What can hang from each mark
dinor: nezu sasi
feri: sasi
nebepe: dinor somo teba
sasi: dinor mukesi teba
mukesi: kofe sasi
teba: nezu
somo: nezu sasi
nezu: mukesi
kofe: feri

Each row was made from one small tree. Brackets hold a mark, then the marks that hang from it, in alphabetical order. Every link used is in the known rows. Write each row's tree.
(in the rows, 128 means zero)
Known rows
(kofe (feri (sasi dinor mukesi (teba nezu)))): [ 88  81 158  92  91 132 129  77 107 117 123 192 176 168 155 217 102 101
  69 131 131 107 117 105]
(somo nezu (sasi (mukesi kofe) teba)): [155  65  99 103  94  99 101  49  79 122 124 137 191 112 126 136  81  99
  99  85 143  83  78  76]
(nebepe dinor somo teba): [128 158 136 151 189  87 177  99 111  63 114 138 108 135 133 108 149 110
 128 116  92 120 153 156]
(feri sasi): [129 110 119 121 131 135 125 128 122 123 116 131 144 152 124 122 118 123
 115 139 121 148 114 119]
(sasi dinor (teba (nezu (mukesi kofe)))): [135 108 149  82 127 153 107  76 108  99 119 145 168  87 153 202  87 104
  65 108 114  66 126 107]
(mukesi sasi): [147 125 134 122 150 150 132 105 149 143 130 135 144 139 120 151 100 118
 116 115 128 139 136 131]
(somo sasi): [154 107 123 127 130 121 125 115 116 129 116 137 139 148 111 115 120 104
 126 125 144 106 112 108]
(nebepe (dinor nezu sasi) teba): [157 151 147 124 141 108 182  52 124 118 134 157  92 135 108 135 120  91
 116 100 119 119 153 151]
(sasi mukesi teba): [ 94 121 131 135  98 115 138  79  84 135 156 148 171 121 139 157 111 126
 129 123 118 123 111 114]
(nezu mukesi): [133 115 134 119 138 141 129 135 103 105 130 118 153 104 141 149 121 138
 123 151 118 106 119 118]
(nezu (mukesi (sasi dinor))): [131 124 143  85 154 174 148  97 114 127 125 135 162 135 125 184 105 115
 100 141 120 114 139 106]
(feri (sasi (mukesi kofe) teba)): [109 100 118 114 101 112 109  74  91 132 120 142 174 143 129 159  72 106
 104 114 109 143 106 105]
(mukesi (kofe feri) (sasi (teba nezu))): [170  93 157  88 132 144  76  96 168 140 105 162 153 131 147 214  64 104
  61  69 154 100 143 142]
(mukesi (kofe (feri sasi))): [140  91 126  85 119 117  88 154 144 136  69 135 122 169 126 157  96 113
  95 125 145 138 137 124]
(nebepe (somo (nezu (mukesi kofe sasi))) teba): [203  90 112 100 182 132 124  85 135  44 105 113 182 100 166 137  79 107
  92  83 119  84 119 141]
(sasi (dinor nezu) (mukesi kofe) teba): [ 99 123 117  93  88 117 119  36  91 148 128 170 136 130 123 188  75  88
 108 107 130 102 117 102]
(nezu (mukesi (kofe feri) (sasi dinor teba))): [136 116 153  46 130 160 107  93 109 145 104 147 165 140 141 229  80 109
  64 116 146  90 159 110]
(somo nezu (sasi dinor (mukesi kofe) teba)): [138  79 106  80  92 112 121  28  74 125 120 152 190 127 123 150  89  84
  88  94 141  74  92  57]
(teba (nezu mukesi)): [148  93 148 127 138 148 112 131 135  85 127 132 153  87 157 169 108 127
  98 135 116  88 100 128]
(nebepe dinor teba): [120 161 156 120 169 100 166  87  94  89 128 142 120 135 121 135 144 105
 122 120  87 121 153 131]
(dinor nezu sasi): [166 121 120 132  99 132 146  91 156 154 137 145 102 126 114 131  96 113
 121 108 159 122 129 150]
(somo nezu sasi): [178  80 103 109 123 124 120 104 120 111 118 127 163 127 123 103 124 109
 113 113 159  88  91  91]
(nebepe (dinor nezu sasi) somo teba): [163 150 130 156 163  91 196  66 138  89 117 150  79 132 121 107 118  94
 122  99 125 118 154 178]
(teba (nezu (mukesi sasi))): [170  85 154 119 159 170 117 110 154 103 128 138 173  99 146 191  80 119
  86 120 120  98 107 131]
(teba (nezu (mukesi (kofe feri) (sasi dinor)))): [162  83 168  57 144 165  95 112 164 113  79 155 147 134 143 233  74  92
  52 113 138  88 146 122]

Which tree is each row?
[154 113 151 124 137 161 117  70 149 126 150 159 173 112 147 181  84 116
  80  78 134 104 122 135] | (mukesi (sasi (teba nezu)))
[163  94 146  73 143 142  87 146 146 137  86 125 143 134 138 205  74 118
  87 120 146 115 146 126] | (nezu (mukesi (kofe feri) sasi))
[143  73 132  99  97  86  98 118 121 138  76 148 131 166 118 165  90  90
 118 121 150 112 116 100] | (somo (sasi (mukesi (kofe feri))))
[108 142 120  99 109 141 132  63  98 146 149 166 133 134 125 168 114 105
 108 117 152  94 132 113] | (sasi (dinor nezu) teba)
[144 146 120 168 159  98 194 106 144 116  99 123  73 120 109  88 134 124
 127 119 125 141 152 163] | (nebepe (dinor sasi) somo)
[175 113 124 118 208 118 171  72 109  40 121 121 163  99 150 135 115 116
  98 110  97  91 127 137] | (nebepe dinor (somo (nezu (mukesi sasi))) teba)
[179 108 109 134 188  80 170  74  98  46 104 140 137 132 131  84 140  92
 117 103 118  79 114 119] | (nebepe dinor (somo nezu sasi) teba)
[163  86 145 111 139 136  89 130 145  90  98 121 146  84 148 172  81 114
  89 113 111  91 106 124] | (teba (nezu (mukesi kofe)))
[132  96 164  62 115 144  95 106 117 107  98 158 154 115 162 228  96 108
  55 117 143  60 141 111] | (sasi dinor (teba (nezu (mukesi (kofe feri)))))
[154 113 130  93 148 154 101  88 108 135 128 124 178 101 133 191  64 118
  87 101 125 104 135 120] | (nezu (mukesi kofe (sasi teba)))
[ 83 112 124  91 103 125 127  52  77 141 117 153 169 155 122 171  81  91
  91 121 109 136 118  87] | (feri (sasi dinor (mukesi kofe) teba))
[162  91 145 132 124 134 111  74 121 110 136 161 170 119 135 150 104 103
  90  97 147  72 102 109] | (somo (sasi (teba nezu)))
[106 103 137 100  86  95 102  99 106 146 115 151 145 141 142 192  89 119
 105 112 141 114 132 118] | (sasi (mukesi (kofe feri)) teba)
[116  89 114 119 112 107 111 106 114 127  97 131 148 148 121 145  79 102
 116 124 104 154 103 110] | (feri (sasi (mukesi kofe)))
[175  82 164  91  98 140 105 103 149 121 105 143 149  98 157 203  73 122
  60  95 159  75 146 142] | (dinor (sasi (teba (nezu (mukesi (kofe feri))))))
[126 124 120  72 115 144 107  67  86 127 126 150 148 102 133 195  81 101
  89 120 138  76 130 103] | (sasi (dinor (nezu (mukesi kofe))) teba)
[127 116 126 141  71 116 156  41 112 159 168 162 143 119 127 159  80 116
 118 105 154 118 109 132] | (dinor nezu (sasi mukesi teba))
[149  78 131  75 124 126  91 165 120 114  73 122 143 149 140 179  92 118
  88 148 134 117 127 116] | (nezu (mukesi (kofe (feri sasi))))
[118  97 118 113 103 117 144  59  97 136 122 180 137 163 101 156 103  74
 125 134 146  97  97  82] | (somo (sasi (dinor nezu) mukesi))
[ 94 106 124 134 100 119 137  77  75 127 143 154 183 145 134 152 102 121
 113 137 116 138  98 103] | (feri (sasi mukesi teba))
[113  94 138  73  86 100 117  67  80 148  94 175 154 173 122 189  95  84
  90 117 155  89 131  81] | (somo (sasi dinor (mukesi (kofe feri)) teba))
[ 86 128 131  96  96 115 129  55  83 141 127 152 154 135 127 174  93  98
 105 113 113 119 131  97] | (sasi dinor (mukesi kofe) teba)
[104 107 148 107 100 125 116  44 107 117 123 171 158 112 141 193  78  91
  80  96 107  99 114 105] | (sasi dinor (mukesi kofe) (teba nezu))
[132  92 143  74 132 158 102  78 101  96 103 149 183 114 146 193  75  98
  52 120 107  88 115 100] | (feri (sasi dinor (teba (nezu (mukesi kofe)))))
